Each row was made from one path, in order. Every step used is in the known rows, and no mark comes twice. Write each row's path.
In the rows, 128 means zero.
Known rows
N -> U -> T -> S -> F -> D: [117 151 149 124 123 159 117 114 132 110 131 125 119 110 124 135 129 178
 150 114 117 144 105  78 131 123 101 125 117 144 114  73 128 165  95 127
 138 126 140 149  79]
W -> R -> Q -> E: [138 129 148 117 113 153 126 118 131 124 120 172  99 129  94 132 100 100
 136 105 118 144 110  95 119  88 125 123  95 113 111 138 117 144 101 129
 111 161 139 118 128]
L -> Y -> R -> Q: [ 98 135 138 130 124 155 118 143 120 129 134 143 100 164 111 135  96  85
 134 119 130 128 116 102 110 111 136 146 103 105 114 122 113 136 113 139
 130 142 134 133  96]
E -> N: [133 143 142 104 145 150 129 111 142 115 125 150 137 131 101 123 115  82
 121 117 130 139 106 104 104 115 140 133 122 119 112 118 110 128  87 137
 112 131 137 154 111]
E -> N -> U -> T -> S -> D: [120 151 147 115 132 166 121 114 153 102 128 148 114 113 111 123  78 103
 144 130 128 140  94  73 122 103 112 135  96 131 114 107 121 143  95 149
 145 159 127 159  97]
E -> N -> U -> S -> F -> D: [112 157 146 122 132 150 106 108 125 116 142 135 123 116 123 132 151 140
 148 111 120 146 111  91 127 132 111 116 129 133 114  72 116 155  88 123
 118 119 143 156  86]
L -> Y: [129 136 147 130 134 157 118 126 145 132 118 140 135 134 151 126 100 162
 139 126 132 143 103 112 124 115 126 156 135 114 114 121 113 129 101 139
 134 131 140 153 108]
Y -> R -> Q: [ 99 135 137 129 118 157 114 136 119 119 133 143  95 159  89 135 103  77
 133 118 121 127 118  97 111 107 136 139  94 112 113 116 114 139 113 138
 118 142 133 128 101]
T -> U: [122 143 142 127 120 160 118 113 142 100 104 129 118 114 120 138 102 123
 124 124 106 144 117  90 134 126 111 157 124 139 110  51 117 142  90 130
 120 124 143 145 138]
Q -> E -> N: [141 140 146 102 141 150 133 108 141 115 127 170 127 125  99 125 106  70
 122 108 130 137 108  98 103 104 140 124 117 114 109 134 116 131  90 142
 113 147 143 145 121]
S -> T -> U: [115 148 144 133 124 164 121 120 141  97 110 124 110 108 127 132  94 132
 123 119 119 148 116 100 129 114 106 150 125 137 108  60 120 142  97 136
 142 121 141 132 131]
E -> N -> U -> S -> T: [ 98 156 147 133 129 157 118 120 141 104 144 141 113 119 132 115 115 122
 148 109 137 144 106 111 119 107 111 124 131 125 111  99 118 137 105 146
 142 132 140 149  96]
D -> F -> S -> U: [ 91 146 146 130 124 166 104 106 134 124 125 122  98 124 119 123 128 202
 113 113 104 147 116  92 115  98 125 120 106 120 108  44 123 132  82 101
 131 127 137 148 108]
Y -> L: [129 136 144 137 115 165 100 103 150 111 119 144 128 129 114 138 134 181
 142 124 119 142 104 108 126 139 132 147 121 137 114  95 103 123 103 140
 111 116 132 134 126]
W -> R: [148 131 142 113 117 151 130 117 146 116 100 148 123 116  84 122 129 149
 143 114 112 156 102 107 132  89 112 141 117 128 115  93 112 140 113 108
 100 132 137 144 129]
X -> N: [123 147 143 131 118 146 118 106 146 116 124 129 124 117  85 129 110  97
 127 109 118 139  98  94 107 118 121 133 113 120 109 144 112 125  89 123
 121 130 129 149 108]
W -> R -> Q: [126 132 142 115 116 150 120 126 132 128 116 146 106 144  93 128 115 109
 135 114 122 147 108 103 118 100 122 133  96 117 115 119 103 141  97 117
 109 144 128 127 111]
D -> F: [117 140 143 123 120 167 111 122 140 113 118 126 126 129 105 119 137 213
 133 122 105 138 122  93 133 103 141 134  94 130 111  81 112 137  99 120
 140 128 139 151 102]
E -> N -> U -> T -> S: [112 144 149 113 119 162 142 118 155  94 127 141 128 118 130 124  90 137
 147 116 128 133  94  76 125 116 108 145 111 147 113  88 136 151  93 149
 146 154 132 159  87]
X -> N -> E: [123 150 143 146 112 142 130 115 135 109 118 139 115 107 121 131  97 101
 132 100 117 136 104  87 112 110 136 133 106 108 107 169 117 133 100 119
 100 144 124 162 114]
U -> T: [129 137 147 135 117 163 130 119 150 107 124 146 145 112 111 130 109 134
 138 124 121 131  99  85 135  95 121 142 124 150 113  78 136 143 104 156
 125 140 150 129 108]
S -> U: [ 97 143 149 133 128 166 107 121 146 125 118 130 103 119 100 128 121 128
 113 119 121 146 107 100 116  84 111 141 121 130 109  73 120 134  91 115
 116 123 132 143 122]
R -> Y: [140 131 144 127 129 165 100 113 132 107 116 152 109 135  94 126 106 119
 120 124 115 148 111  88 132  91 126 148 114 123 106  97 109 143 103 140
 117 128 132 166 120]
D -> F -> S -> T -> U: [111 151 142 130 121 163 119 109 132  97 116 117 106 110 140 129 101 186
 123 114 108 149 123  95 128 125 114 135 115 129 107  37 121 141  91 127
 153 124 145 136 121]
U -> T -> S -> F: [117 145 154 122 128 172 125 121 140 110 124 121 115 105 118 128 123 192
 138 123 112 139  97  82 134 108 123 135 113 160 114  72 140 157  89 138
 138 137 128 136  77]
R -> Q -> E: [127 133 149 125 115 158 115 114 130 123 126 168  99 134 104 135  93 100
 134 110 121 138 113  90 117  99 132 123  96 112 110 146 118 141  97 141
 117 161 140 120 122]
X -> N -> U -> T -> S: [108 145 149 122 111 160 138 117 155  94 127 133 124 115 124 126  89 144
 148 114 125 134  91  73 126 116 101 145 109 147 112  97 137 150  93 144
 149 154 129 158  86]
S -> T -> U -> N: [ 95 145 145 128 112 155 114 121 139  99 110 124 122 115 108 128 117  95
 134 110 105 138 105  97 130 129 115 145 124 155 109 121 115 142 108 145
 147 139 143 135 136]
Y -> R: [108 135 135 135 120 160 121 131 129 104 124 144 109 137  76 132 111 103
 139 118 112 129 117  97 123  98 133 151 116 120 112  85 129 138 138 138
 115 127 143 147 112]
E -> N -> U -> T: [114 145 141 113 123 154 148 130 149 101 135 150 138 115 128 133 101 105
 142 116 119 127  97  83 120  84 116 132 134 141 112  87 129 150  95 158
 142 149 149 142 100]
S -> U -> N: [ 84 141 149 129 115 157 105 122 142 117 116 129 117 124  89 126 134  93
 127 111 106 137  98  97 121 106 118 140 119 152 110 131 115 138 105 131
 128 140 136 143 132]
N -> E: [126 144 144 147 115 152 126 120 133 108 112 146 115 113 133 131 100 132
 139 109 116 139 111  91 126 105 139 140 108 114 109 144 120 140 113 127
  94 142 131 159 119]
L -> Y -> R -> W: [112 131 141 123 129 165 109 123 133 123 128 146 121 151 100 135 128 108
 139 118 124 128 112  93 111 138 144 139 114 117 108 123 120 141 138 124
 126 127 131 135  92]
F -> S: [127 140 141 129 117 155 102  85 127 114 124 135 117 126 129 127 109 201
 139 114 100 148 109  93 122 134 136 119 114 112 113  80 123 129  93 127
 115 135 146 150 105]
Q -> E -> N -> U: [114 145 139  99 128 148 138 125 142 105 132 158 108 125 124 131  97  88
 143 106 111 137 106  90 104  88 118 123 128 113 111 131 112 147  94 140
 136 151 141 158 111]

Which path is each row?
[123 149 150 126 127 159 105 106 130 115 125 123 119 115 113 132 135 184
 144 115 121 149 108  85 131 134 109 128 111 138 113  81 124 157  94 120
 126 118 136 151  84]
T -> S -> F -> D
[116 143 151 112 118 161 145 117 153  94 128 149 124 116 129 125  83 131
 147 113 127 134  95  74 124 111 108 140 109 143 112  96 139 153  94 149
 146 161 135 154  92]
Q -> E -> N -> U -> T -> S
[107 142 149 137 122 167 129 125 152 115 125 140 129 109 107 131 112 126
 122 121 124 133 100  85 128  75 111 140 126 149 110  56 138 143  96 141
 128 135 145 127 112]
S -> U -> T
[ 96 154 148 141 122 161 112 120 141 104 141 138 108 116 133 117 115 139
 154 111 132 146 106 110 127 106 107 128 129 129 111  96 121 139 111 145
 143 132 140 145  98]
N -> U -> S -> T
[100 156 147 117 135 159 114 120 130 116 142 132 110 112 129 127 147 147
 147 116 105 141 105  96 130 114 127 121 135 143 115  71 121 151  84 132
 121 132 133 152  85]
E -> N -> U -> S -> F
[ 98 145 146 134 124 163 103 102 135 124 124 128  97 121 117 127 116 169
 116 113 110 149 108  95 113 100 118 126 117 119 109  57 125 131  85 109
 119 127 136 146 115]
F -> S -> U
[110 150 151 109 134 167 135 126 140 108 130 125 113 108 125 128 121 172
 139 118 113 137  95  82 125 104 121 130 119 155 113  77 136 160  85 140
 147 141 128 144  74]
E -> N -> U -> T -> S -> F
[133 140 145 100 140 147 132 113 134 121 133 170 119 136 101 128 101  51
 120 107 134 135 110  98  98 108 143 119 107 108 110 144 111 132  83 142
 115 153 139 136 115]
R -> Q -> E -> N
[118 143 140 124 116 159 105  93 125 113 126 125 118 130 131 121 125 252
 136 114  93 144 120  88 126 130 146 114  97 114 112  62 119 131  90 116
 134 134 146 152  95]
D -> F -> S
[ 95 146 147 146 110 150 122 128 132 110 113 139 110 112 124 129 114 102
 132 101 109 135 105  88 122 101 135 138 110 130 107 163 119 142 112 123
 106 150 130 157 130]
S -> U -> N -> E
[107 155 144 131 126 163  93 108 144 110 137 151 106 116 115 123 105  99
 157 131 116 145 104  87 135 108 112 130 111 123 116  98 109 137 100 139
 119 149 133 166 111]
N -> U -> S -> D
[109 152 143 126 124 170  99 113 139 109 127 131 119 120 111 117 129 177
 136 130 107 140 125  85 143 114 131 132  89 132 112  56 108 137  91 121
 139 137 137 159 109]
T -> U -> S -> D -> F
[103 152 142 123 123 168 100 118 140 110 134 135 115 124 114 116 131 185
 147 128 105 139 120  83 138 103 131 125  90 127 113  76 107 139  97 124
 144 142 135 164  98]
N -> U -> S -> D -> F
[137 131 143 135 120 167  92 103 143 106 120 152 117 136 109 136 129 161
 131 126 119 144 108 100 129 125 132 150 118 132 108  88  98 129 102 145
 116 116 127 146 130]
R -> Y -> L
[105 151 151 118 125 166 132 125 140 108 130 117 108 103 119 130 118 176
 141 116 109 137  93  78 126 105 115 129 117 155 112  85 137 159  84 135
 150 141 124 141  72]
X -> N -> U -> T -> S -> F
[114 156 144 120 132 159 102 106 142 111 142 165 107 115 113 123  99  72
 151 124 120 143 104  85 127 106 116 123 109 117 114 108 110 136  97 143
 119 156 136 163 113]
Q -> E -> N -> U -> S -> D
[107 134 136 135 129 158 126 141 128 117 127 143 116 144 111 130 101 114
 141 121 122 129 114 106 122 103 132 161 128 111 113  96 127 133 137 141
 130 128 145 153 107]
L -> Y -> R
[118 153 148 135 127 156  97 104 126 119 136 132 125 114 116 132 154 162
 149 115 118 147 113  92 137 136 112 122 122 138 114  67 120 152  94 123
 110 115 145 149  90]
U -> S -> F -> D
[115 143 138  90 125 143 143 131 137 111 131 162 102 130 120 131  98  78
 143 102 115 140 105  93 101  83 115 120 122 108 112 133 107 150  93 131
 134 157 137 151 111]
W -> R -> Q -> E -> N -> U
[104 145 147 134 118 168 126 116 143 113 130 133 125 112 122 127 117 178
 122 117 113 133 106  80 128  86 121 125 115 143 109  33 140 141  88 132
 140 138 148 130 102]
D -> F -> S -> U -> T
[117 147 146 138 123 161 110 103 131 109 129 129 107 119 130 119 101 197
 139 110 123 151 107 108 115 112 125 116 114 114 110  98 124 131 107 138
 146 129 143 132  98]
F -> S -> T
[118 146 143 121 127 171 103 121 142 115 121 131 116 124  98 117 124 191
 134 131 107 141 120  86 132  95 139 129  83 124 112  90 106 136  99 122
 146 137 134 152 104]
S -> D -> F
[126 139 143 102 144 147 137 124 129 124 136 172 116 145 108 128  95  45
 121 107 137 129 112 101  96 106 145 127 112  99 110 143 114 132  93 145
 124 153 141 138 110]
L -> Y -> R -> Q -> E -> N
[145 129 141 126 117 163 101 106 144 107 113 156 116 132 100 132 136 166
 134 121 117 151 105 103 132 116 124 150 118 132 109  81  96 131 107 132
 110 117 126 146 137]
W -> R -> Y -> L
[100 141 144 124 109 153 113 115 139 101 106 127 127 118 105 133 121  94
 135 114  97 136 105  90 135 135 119 151 123 156 111 114 112 143 103 141
 132 141 143 143 143]
T -> U -> N
[111 157 143 122 134 159 100 108 143 110 140 155 112 117 114 122 105  76
 150 129 120 144 104  88 128 111 116 127 113 120 116 102 108 134  95 141
 119 149 133 168 110]
E -> N -> U -> S -> D
[ 94 157 148 142 120 156 113 119 141 104 144 134 107 113 127 118 114 126
 150 107 134 145 102 109 120 108 106 125 128 126 110 108 120 135 105 141
 146 132 136 146  94]
X -> N -> U -> S -> T
[115 150 143 133 121 161 118 106 133  97 114 122 105 109 139 131  91 161
 124 114 111 150 117  97 126 128 110 139 123 128 108  44 123 140  91 133
 145 125 145 135 126]
F -> S -> T -> U
[141 138 145  94 138 144 138 115 134 121 127 173 118 134  95 126 106  54
 120 104 131 139 108 100  99 100 139 119 107 108 110 141 109 134  87 133
 111 154 138 135 119]
W -> R -> Q -> E -> N
[103 150 143 144 106 147 126 117 124  97 111 133 111 106 146 131  99 122
 138  98 103 137 111  87 126 126 134 134 112 128 107 143 121 144 113 132
 120 150 136 154 132]
F -> S -> T -> U -> N -> E
[111 131 140 123 123 167 105 116 133 114 126 146 116 148  76 137 134  95
 138 116 116 128 114  87 112 134 145 133 105 123 108 115 123 144 139 122
 114 126 131 132  96]
Y -> R -> W
[109 144 145 144 107 147 123 122 130 105 111 143 121 114 126 129 111 106
 144 103 107 134 105  89 128 115 141 139 109 129 109 179 117 142 118 133
 104 152 133 159 126]
U -> N -> E
[ 91 147 144 126 110 155 113 115 132  98 115 116 119 117 119 125 123 142
 133 107  97 138 111  92 131 135 123 134 115 151 109 101 115 142 103 138
 158 140 146 139 130]
D -> F -> S -> T -> U -> N
[107 154 149 129 130 165 106 112 130 114 130 124 111 105 126 131 146 160
 137 122 103 144 111  94 144 128 124 135 132 154 114  38 126 150  82 129
 114 124 135 143 102]
T -> U -> S -> F
[117 155 145 135 128 165  91 100 143 108 128 147 113 110 111 126 103  92
 141 134 119 147 110  86 142 125 113 140 108 131 114  67 112 133  93 137
 112 142 136 158 125]
T -> U -> S -> D
[113 142 143 126 112 159 139 131 150 100 130 144 132 112 126 135  99 132
 149 119 112 129  97  80 131  81 110 137 131 145 113  82 132 153 104 156
 142 148 150 138 102]
N -> U -> T
